Each row was made from one small tree. Brackets hold a mark, then the marks that hang from it, in alphabetical order. Every link used is in the known rows. Write each row's tree.
Known rows
(gikefud rito (somez sadir sotop (tutude kanu))): [-51.5 -11.8  23.2 -25.5  40.8 -15.6  21.1  23.4  12.8  29.8 -53.0  -9.7
   7.2  17.2  39.3  -0.8 -13.4 -10.2 -13.7  -0.6 -24.3  14.7 -18.3   7.4
  43.1  -1.3  11.2  -7.3 -31.7   6.6 -41.2  -6.7   1.7   5.6]
(somez (gikefud kanu rito) sadir sotop tutude): [-59.6  -6.9  21.5 -44.6  43.2   4.8  30.8  46.4   5.3  42.3 -58.4  18.5
 -15.6 -12.0  56.4  -8.6 -34.6 -22.5   5.4  -1.1 -45.0  50.6   4.3  -4.4
   1.9 -10.6 -13.1   7.1 -38.5  -0.2 -46.4  -3.7   4.0   9.0]
(tutude (kanu (gikefud rito somez))): [-34.3 -23.9  25.4  -7.9  47.8   2.9  23.7   6.1   1.3  13.4 -26.7  -4.2
 -21.6  28.6   6.5  17.1  -2.6  -7.8 -34.3  16.4   2.2   4.1 -22.6  32.1
  33.9  13.0  -1.8 -18.0 -42.8 -13.1 -12.8  -7.7   2.9  22.5]
(gikefud rito (somez sadir (tutude kanu))): [-43.0  -9.0  19.2 -18.8  37.3 -15.9  10.5   9.9  22.3  12.6 -40.7 -18.1
   9.3  24.2  26.9   4.7  -9.3 -10.4 -20.7  -3.0 -16.6   3.0 -23.3  16.7
  43.2   7.2  13.0  -9.1 -30.6   3.4 -30.3  -1.5   2.8   8.6]
(kanu (gikefud rito (somez sadir)) tutude): [-50.8 -16.8  32.2  -0.1  51.1 -18.8  22.3 -13.1   7.8  15.6 -31.0 -13.6
 -17.1  32.1  10.8   2.0 -11.8 -17.6 -35.7   2.9  -2.3   4.5 -37.7  30.0
  40.2  14.7  11.0 -23.0 -46.0 -16.7 -26.5  -4.6   8.4  31.3]
(gada sadir): [ 21.0 -14.3   6.1  -6.9   9.3  16.8  -7.0  -2.5  23.0 -17.3  17.1 -12.3
   2.4 -11.6   0.6  -6.9 -17.0   6.7   4.3 -13.5  -4.9  21.6   4.5   5.3
 -22.5 -12.3  21.6   2.8 -15.8  -7.4  -5.4  -4.1 -12.5  21.7]
(gikefud (kanu tutude) somez): [-26.7 -31.4  16.1  15.1  30.0 -40.8   2.0  -8.3  38.8  11.4 -19.5 -38.0
  30.9  46.0  20.2  26.8 -23.7 -11.1 -26.9 -17.5  -4.8 -11.3 -41.2  49.2
  55.2   9.5  39.7 -39.7 -44.7  -7.9 -23.2   5.6  23.6  25.1]
(somez (gikefud kanu) sotop tutude): [-45.6 -28.0  22.7 -28.4  37.2   5.5  44.1  55.0   9.7  52.9 -40.8  25.5
 -13.7  -0.9  49.3   2.5 -37.5 -13.8   2.1   2.5 -27.0  50.7   6.7   7.0
  -1.6 -12.4  -8.5   0.0 -42.3  -0.1 -36.4  -7.0  11.5  18.2]
(bogot (gikefud kanu (somez sotop))): [-25.1 -28.8  18.5   8.6  32.1  -6.8   7.4 -10.9  20.2  -3.8 -23.4 -21.6
  15.7  27.6   7.8   4.0  -1.1  -8.9 -19.7  -1.1 -12.1  -3.2 -41.3  43.5
  48.7  14.4  22.2 -13.7 -24.5  -1.0  -3.6 -13.9   5.1  21.8]
(kanu (gikefud rito (somez sadir))): [-38.4 -14.9  18.6 -17.7  38.5  -7.5   7.1 -14.7  12.3  -1.8 -23.9 -12.7
  -9.5  21.5   3.9  -2.9   6.5 -13.5 -23.0   2.7  -8.8   2.2 -28.7  29.5
  29.5  13.5   8.7  -8.4 -29.6  -7.5  -9.5  -7.3   4.7  22.4]
(bogot gikefud): [ -6.7 -17.0  13.9   9.3  28.5  18.4   7.3 -17.0  17.1 -21.7  -5.4  -8.4
  -4.4   5.5  -5.7  -7.7   5.5  -6.9 -19.1   8.5  -9.7   6.9 -27.6  25.6
  12.5  12.4   7.4   8.6 -16.0  -3.5  12.2 -20.3  -8.1  26.0]
(tutude kanu): [-10.2 -18.6  13.0  -1.4  34.1  11.3  15.2  13.9  10.5   3.4 -15.8  -1.4
 -12.6   7.7  14.1  19.3 -13.1  -4.9 -20.9  11.2 -10.7  12.5  -5.8  17.0
   5.1  -0.1   3.6  -6.7 -38.6  -8.7 -11.5  -8.4  -0.4  19.4]
(tutude (kanu (gikefud (somez sadir)))): [-31.0 -19.8  20.3  -8.0  42.0   5.9  17.9  13.7  -1.7   7.2 -31.0   1.3
 -21.1  17.4  15.2  23.1 -14.2 -12.5 -21.7  14.0 -13.0   7.9 -11.8  26.5
  15.8   6.5   1.6 -15.3 -50.3 -13.8 -21.2  -5.0   6.8  21.3]
(somez sotop): [-12.7 -20.1   9.3 -13.1  24.4   3.1  16.1  15.3  14.8  15.1 -18.6   2.8
   0.8  -9.9  26.4  -7.0  -9.7  -3.7  -0.4   1.6 -25.7  29.7  -2.0   0.1
  -4.9 -15.3  12.7   6.0 -22.7   3.0 -15.6 -18.4  -0.9  17.7]
(gikefud kanu rito): [-18.2 -16.6  10.4  -6.9  32.9 -15.4  -3.0 -23.1  33.5  -3.9  -7.2 -35.4
  12.5  26.2   3.0  -1.4   5.5  -6.9 -33.5  -8.8  -2.2  -1.6 -40.1  39.0
  43.7  10.9  16.5 -14.7 -14.0  -4.9   5.2  -4.7  -0.1  18.6]
(tutude (kanu gikefud)): [-23.4 -21.6  20.7  -4.9  43.2  15.8  24.5  13.1  -4.5   8.9 -20.5   7.3
 -30.4  11.4   8.6  18.3 -10.4  -9.2 -26.3  19.5  -6.5  15.2  -9.8  25.0
   5.8   4.7  -5.8 -10.5 -45.9 -15.4 -11.4 -10.4   1.3  24.8]
(bogot (gikefud (kanu tutude) rito (somez sadir sotop))): [-42.5 -17.7  26.8   7.5  44.9 -14.7   9.5 -19.4  16.3   0.5 -36.3 -29.2
   9.5  31.1  11.7  -3.8  -2.2 -14.8 -29.3  -2.6 -13.3  -4.1 -52.7  39.3
  64.8  19.4  18.8 -17.3 -26.6  -5.3 -13.9 -11.6   0.5  20.1]

Write each row's tree
[-30.6 -20.6   6.3 -12.2  23.5 -31.1  -8.7   5.6  28.7   7.1 -38.0 -28.4
  33.1  19.1  37.1  15.9 -20.5 -14.9  -1.4 -18.3 -36.1   1.2 -22.8  30.7
  36.9  -3.8  36.7 -22.2 -37.3   1.7 -33.1   2.2  18.8  10.4]  (gikefud kanu (somez sadir sotop))
[-53.5  -4.8  26.1 -32.0  46.9  14.3  39.2  50.1 -20.8  39.9 -60.7  25.3
 -31.5 -18.2  53.4  -3.5 -31.0 -18.7  -1.8  14.8 -46.3  47.1   6.7 -10.3
  -6.3 -18.1 -11.0   6.6 -45.0  -2.0 -52.9 -14.0  -3.9   9.1]  (somez sadir sotop (tutude (kanu (gikefud rito))))
[-61.9  -5.0  27.6 -45.5  51.2  20.7  44.7  62.1 -10.0  49.2 -66.9  34.7
 -35.4 -17.4  58.1  -3.2 -36.8 -19.8   3.8  13.3 -42.2  56.8  17.4 -18.2
  -7.7 -12.0 -26.5  12.8 -46.5  -2.6 -53.2  -7.4  -2.4   7.6]  (somez (gikefud rito) sadir sotop (tutude kanu))
[-38.2  -4.6  13.6 -20.9  40.0  -3.3   3.2   0.9  23.2   2.7 -32.7  -8.4
 -10.0   5.6  25.6   4.3 -25.2 -23.0 -11.5  -7.2 -27.2  20.9 -13.2  15.7
  10.8   8.7  -1.9  -5.4 -40.1 -14.4 -22.5   5.6   6.4  19.9]  (somez (gikefud (kanu tutude) rito) sadir)
[-28.9 -26.0  22.5  -3.8  42.5   4.9  22.6  13.1   0.6  11.6 -25.2   1.1
 -20.4  23.8  10.4  24.0 -10.7  -8.8 -26.6  15.6  -3.8   6.8 -14.6  31.1
  21.1   8.4   1.4 -17.7 -48.8 -13.5 -16.0  -7.0   7.6  23.5]  (tutude (kanu (gikefud somez)))
[-36.5 -11.6  24.5  -1.7  40.9   5.0  13.9  -7.3  12.7  -6.3 -33.2 -14.4
  -1.0  22.2   7.2  -4.9   2.2 -11.1 -26.4   7.7 -11.0  -0.5 -37.3  27.3
  46.1  19.8   6.0  -1.0 -22.7  -0.1  -9.4 -13.8  -6.5  16.9]  (bogot (gikefud rito (somez sadir (tutude kanu))))
[-47.1 -29.9  26.5   0.5  43.8 -44.7  14.0  -8.7  31.8  31.5 -34.2 -39.3
  25.6  49.8  23.6   7.7 -10.2  -8.6 -35.0 -14.3  -0.5  -5.2 -50.9  42.3
  79.8  10.4  31.0 -38.0 -32.8  -3.8 -27.1  -1.9  13.7  19.7]  (gikefud (kanu tutude) rito (somez sotop))
[-34.0  -2.3  11.8 -29.1  26.7   7.1  22.2  42.7   1.4  26.4 -46.2  18.2
  -6.1 -29.9  56.3 -11.6 -33.0 -16.0  14.4  -0.6 -55.7  47.2  12.5 -18.9
 -21.6 -27.0   6.1  16.8 -32.3   7.6 -46.7 -13.7  -1.3   7.9]  (somez sadir sotop tutude)
[-51.0 -17.5  22.4  -6.7  42.4 -43.4   4.4  -8.1  26.9  22.4 -45.9 -39.3
  25.1  37.3  33.6   6.2 -16.3 -15.7 -25.4 -17.3 -19.1  -2.1 -44.9  33.3
  69.6   6.8  31.3 -32.7 -36.3  -4.2 -38.0   1.7  12.5  14.1]  (gikefud (kanu tutude) rito (somez sadir sotop))
[-42.9 -14.3  18.4  -0.2  39.4 -43.3  -5.8 -21.4  36.6   5.1 -32.8 -47.6
  27.3  44.3  20.8  12.1 -13.6 -16.2 -32.9 -19.6 -11.3 -14.4 -50.3  42.8
  70.8  15.5  33.2 -34.6 -35.4  -7.4 -27.4   7.2  13.4  17.0]  (gikefud (kanu tutude) rito (somez sadir))
[-28.6 -30.2  12.9  -1.3  24.0 -31.4   5.9   9.3  36.9  15.4 -22.8 -27.1
  31.3  37.8  26.7  21.6 -20.5  -9.8 -18.1 -15.6 -12.0  -3.1 -30.5  44.6
  45.7   4.4  32.9 -27.2 -37.2   2.8 -23.1   4.1  21.3  17.3]  (gikefud kanu (somez tutude))
[-38.8 -26.9  22.7   7.4  40.4 -44.9   3.9 -22.1  40.6  14.1 -22.2 -48.1
  27.8  57.5  11.3  13.4  -6.7  -9.2 -42.3 -16.5   7.5 -17.2 -56.3  52.2
  80.8  19.1  32.9 -39.6 -32.1  -7.0 -16.4   3.8  14.7  22.4]  (gikefud (kanu tutude) rito somez)
[-36.4 -28.9  20.8 -14.9  39.7  -1.9  30.9  29.0  14.6  37.8 -32.4  10.7
 -11.1   6.1  36.0   7.9 -31.9 -13.7  -5.0  -0.6 -20.6  38.2  -3.5  13.5
   6.7  -5.4  -0.5 -10.1 -45.4 -10.1 -27.6  -5.6  12.4  25.4]  (somez (gikefud (kanu tutude)) sotop)
[-44.0 -18.7  28.0 -25.5  47.9  17.9  44.6  41.2   9.5  37.6 -33.6  21.6
 -31.4  11.5  27.1   6.3 -23.1 -10.3 -21.1  14.8  -4.2  36.4   0.9   8.0
   7.9   5.6 -24.4   2.8 -40.4  -6.6 -22.0  -4.4   0.4  19.4]  (somez (gikefud rito) (tutude kanu))
[-50.6  -8.7  19.2 -30.4  45.7  -3.1  18.0  20.5   9.9  26.9 -50.1   4.0
 -13.0  -5.1  43.7  -3.6 -29.4 -22.5  -1.1  -3.6 -38.4  37.8  -5.7   2.0
  10.4  -3.7  -4.4  -2.6 -41.1 -10.0 -37.9  -2.0   5.0  15.5]  (somez (gikefud (kanu tutude) rito) sadir sotop)
[-23.3 -19.8  20.2   5.5  35.0   0.4   6.2 -27.0  25.2 -15.7 -14.8 -24.1
   8.4  29.4  -9.3  -9.4  16.6  -4.8 -30.2   3.7   2.5  -8.8 -45.5  35.9
  51.1  24.4  13.7  -2.4 -11.6  -0.1  10.7 -16.9  -5.9  22.0]  (bogot (gikefud rito somez))
[-56.4 -22.5  33.8 -34.9  53.0  18.4  59.7  60.5  -3.6  62.0 -51.2  34.0
 -34.2   0.8  44.9  -1.5 -27.8  -9.8 -10.6  17.9 -15.6  52.9   8.1  -5.3
   6.8  -6.9 -26.9   5.1 -41.7  -2.0 -37.9 -12.3  -1.4  15.2]  (somez (gikefud rito) sotop (tutude kanu))
[-42.8 -13.5  27.1  -6.2  43.4   4.8  21.1   2.1   6.4   5.9 -42.0  -8.4
  -2.3  17.1  15.9  -9.0  -0.2 -10.6 -21.8   8.7 -16.7   7.7 -33.7  21.0
  45.6  13.3   4.7   0.5 -23.1   2.1 -16.5 -17.6  -7.4  14.6]  (bogot (gikefud rito (somez sadir sotop (tutude kanu))))
[-51.4 -10.4  16.7 -38.9  35.8   7.6  29.5  56.2   3.6  40.2 -56.3  26.0
 -14.2 -19.8  62.2   0.7 -46.3 -24.2  16.1  -1.9 -53.6  54.5  15.3  -6.0
 -15.8 -17.3  -8.3   7.5 -47.3  -0.5 -51.4  -2.4   9.9  10.8]  (somez (gikefud kanu) sadir sotop tutude)
[-26.9 -26.4  20.1  10.7  31.7  -6.4  10.6  -8.0  23.0  -3.5 -20.7 -20.7
  14.4  31.8   7.0   6.2  -5.6 -10.7 -24.4  -1.7  -8.1  -4.4 -42.4  47.1
  47.2  17.5  19.8 -13.2 -27.0  -0.6  -4.0 -10.0   6.2  22.2]  (bogot (gikefud kanu (somez tutude)))
[-47.4  -2.8  15.6 -35.0  38.2   4.6  15.9  26.8  18.4  17.4 -40.7   6.6
 -13.2  -1.9  38.9  -0.3 -30.3 -23.4  -4.9  -4.4 -33.8  33.5  -3.3   9.6
   3.1   1.8 -10.5   4.5 -37.3  -4.6 -31.1   4.1   5.3  13.2]  (somez (gikefud kanu rito) sadir tutude)
[-32.5 -21.5  19.9 -10.6  42.2  -4.8  17.6  -0.3  29.2  15.5 -17.0  -8.8
  -9.5  23.3  12.2   6.3 -15.7 -13.0 -25.5  -2.5  -0.7  17.3 -22.3  28.8
  25.5  13.9  -2.5 -12.8 -35.1 -14.3  -7.3   0.6   7.9  27.3]  (somez (gikefud (kanu tutude) rito))
[-38.9 -25.0  27.4 -11.0  49.5   3.2  29.0  13.1  -3.2  21.4 -32.7  -0.1
 -22.9  25.9  12.0  14.5  -4.6  -7.8 -30.3  17.3  -1.4   9.8 -19.8  27.5
  33.5   8.8  -2.7 -17.4 -42.8 -11.4 -18.3 -10.5   2.5  21.1]  (tutude (kanu (gikefud rito (somez sotop))))
[-27.0 -18.8  20.1   5.6  41.8 -23.4   8.1 -22.4  30.5   8.5 -12.3 -35.4
   6.8  33.4   8.0   2.2  -6.5  -9.7 -41.9  -8.7   2.6  -0.1 -46.5  39.3
  51.3  11.6  17.5 -25.0 -25.5 -11.3  -6.7  -3.3   2.7  24.7]  (gikefud (kanu tutude) rito)
[-30.1  -7.4   9.3 -15.9  33.1  -0.5   1.2  11.2  21.9   0.5 -29.9  -0.9
  -8.2  -2.0  31.7  13.8 -36.5 -24.6  -0.8  -8.0 -35.8  25.0  -2.0  14.1
  -7.0   2.3   2.8  -5.1 -48.8 -14.7 -27.5   6.7  12.7  21.6]  (somez (gikefud (kanu tutude)) sadir)
[-43.5 -16.4  24.2  -4.3  40.6  -8.0  12.2  -7.5  15.0   3.6 -39.3 -21.8
  10.9  25.3  16.2  -7.4  -1.0 -13.7 -23.1  -1.3 -18.1   1.6 -45.0  35.7
  58.2  15.7  14.0  -8.6 -20.6   1.4 -14.6 -13.0  -1.6  15.2]  (bogot (gikefud kanu rito (somez sadir sotop tutude)))
[-26.3 -20.7  13.2 -19.4  36.4   0.3   9.8  -0.9  31.8   6.8 -13.2  -8.8
  -5.7  18.5   8.8   4.2  -7.1 -10.8 -19.7  -2.7  -3.8  15.8 -17.4  28.5
  19.9  13.1  -3.4  -5.7 -27.2  -9.7   0.5  -0.4   6.1  23.0]  (somez (gikefud kanu rito))
[-42.3 -16.3  12.7 -19.3  33.9 -35.5  -6.6  -8.2  30.2   9.4 -40.7 -39.0
  30.9  29.6  28.2   2.6  -4.6 -12.9 -16.6 -16.9 -23.7  -4.3 -38.8  33.2
  62.5   6.0  30.0 -22.4 -25.0   2.2 -25.7  -0.3   9.8   7.9]  (gikefud kanu rito (somez sadir sotop))
[-42.6 -23.2  25.9 -15.3  41.8  -7.1  24.0  -2.5  12.0  15.9 -22.1  -6.4
 -12.1  29.7   5.8  -3.4   3.2  -9.6 -29.1   6.3   2.1   6.9 -30.3  32.9
  35.1  12.7   4.9 -10.9 -29.8  -5.0 -10.2 -10.0   5.6  25.2]  (kanu (gikefud rito (somez tutude)))
[-35.3 -19.7  19.5   0.9  33.2  -4.9  10.5   2.7  13.4   1.7 -37.1 -14.5
  12.7  17.2  22.4   2.0 -11.9 -15.2 -12.5  -1.9 -26.9   5.3 -34.6  34.1
  40.3   8.9  18.8  -8.5 -29.9   1.1 -19.1 -11.4   4.9  16.6]  (bogot (gikefud kanu (somez sadir sotop tutude)))
[-47.1  -6.4  16.8 -42.3  34.0  17.5  33.9  59.4   1.3  38.4 -54.1  36.7
 -21.3 -29.6  60.3  -6.7 -42.4 -20.9  21.6   3.7 -53.5  60.8  25.9 -21.9
 -31.5 -20.3 -13.5  20.0 -43.7   2.5 -49.9  -7.5   4.0  11.3]  (somez gikefud sadir sotop tutude)
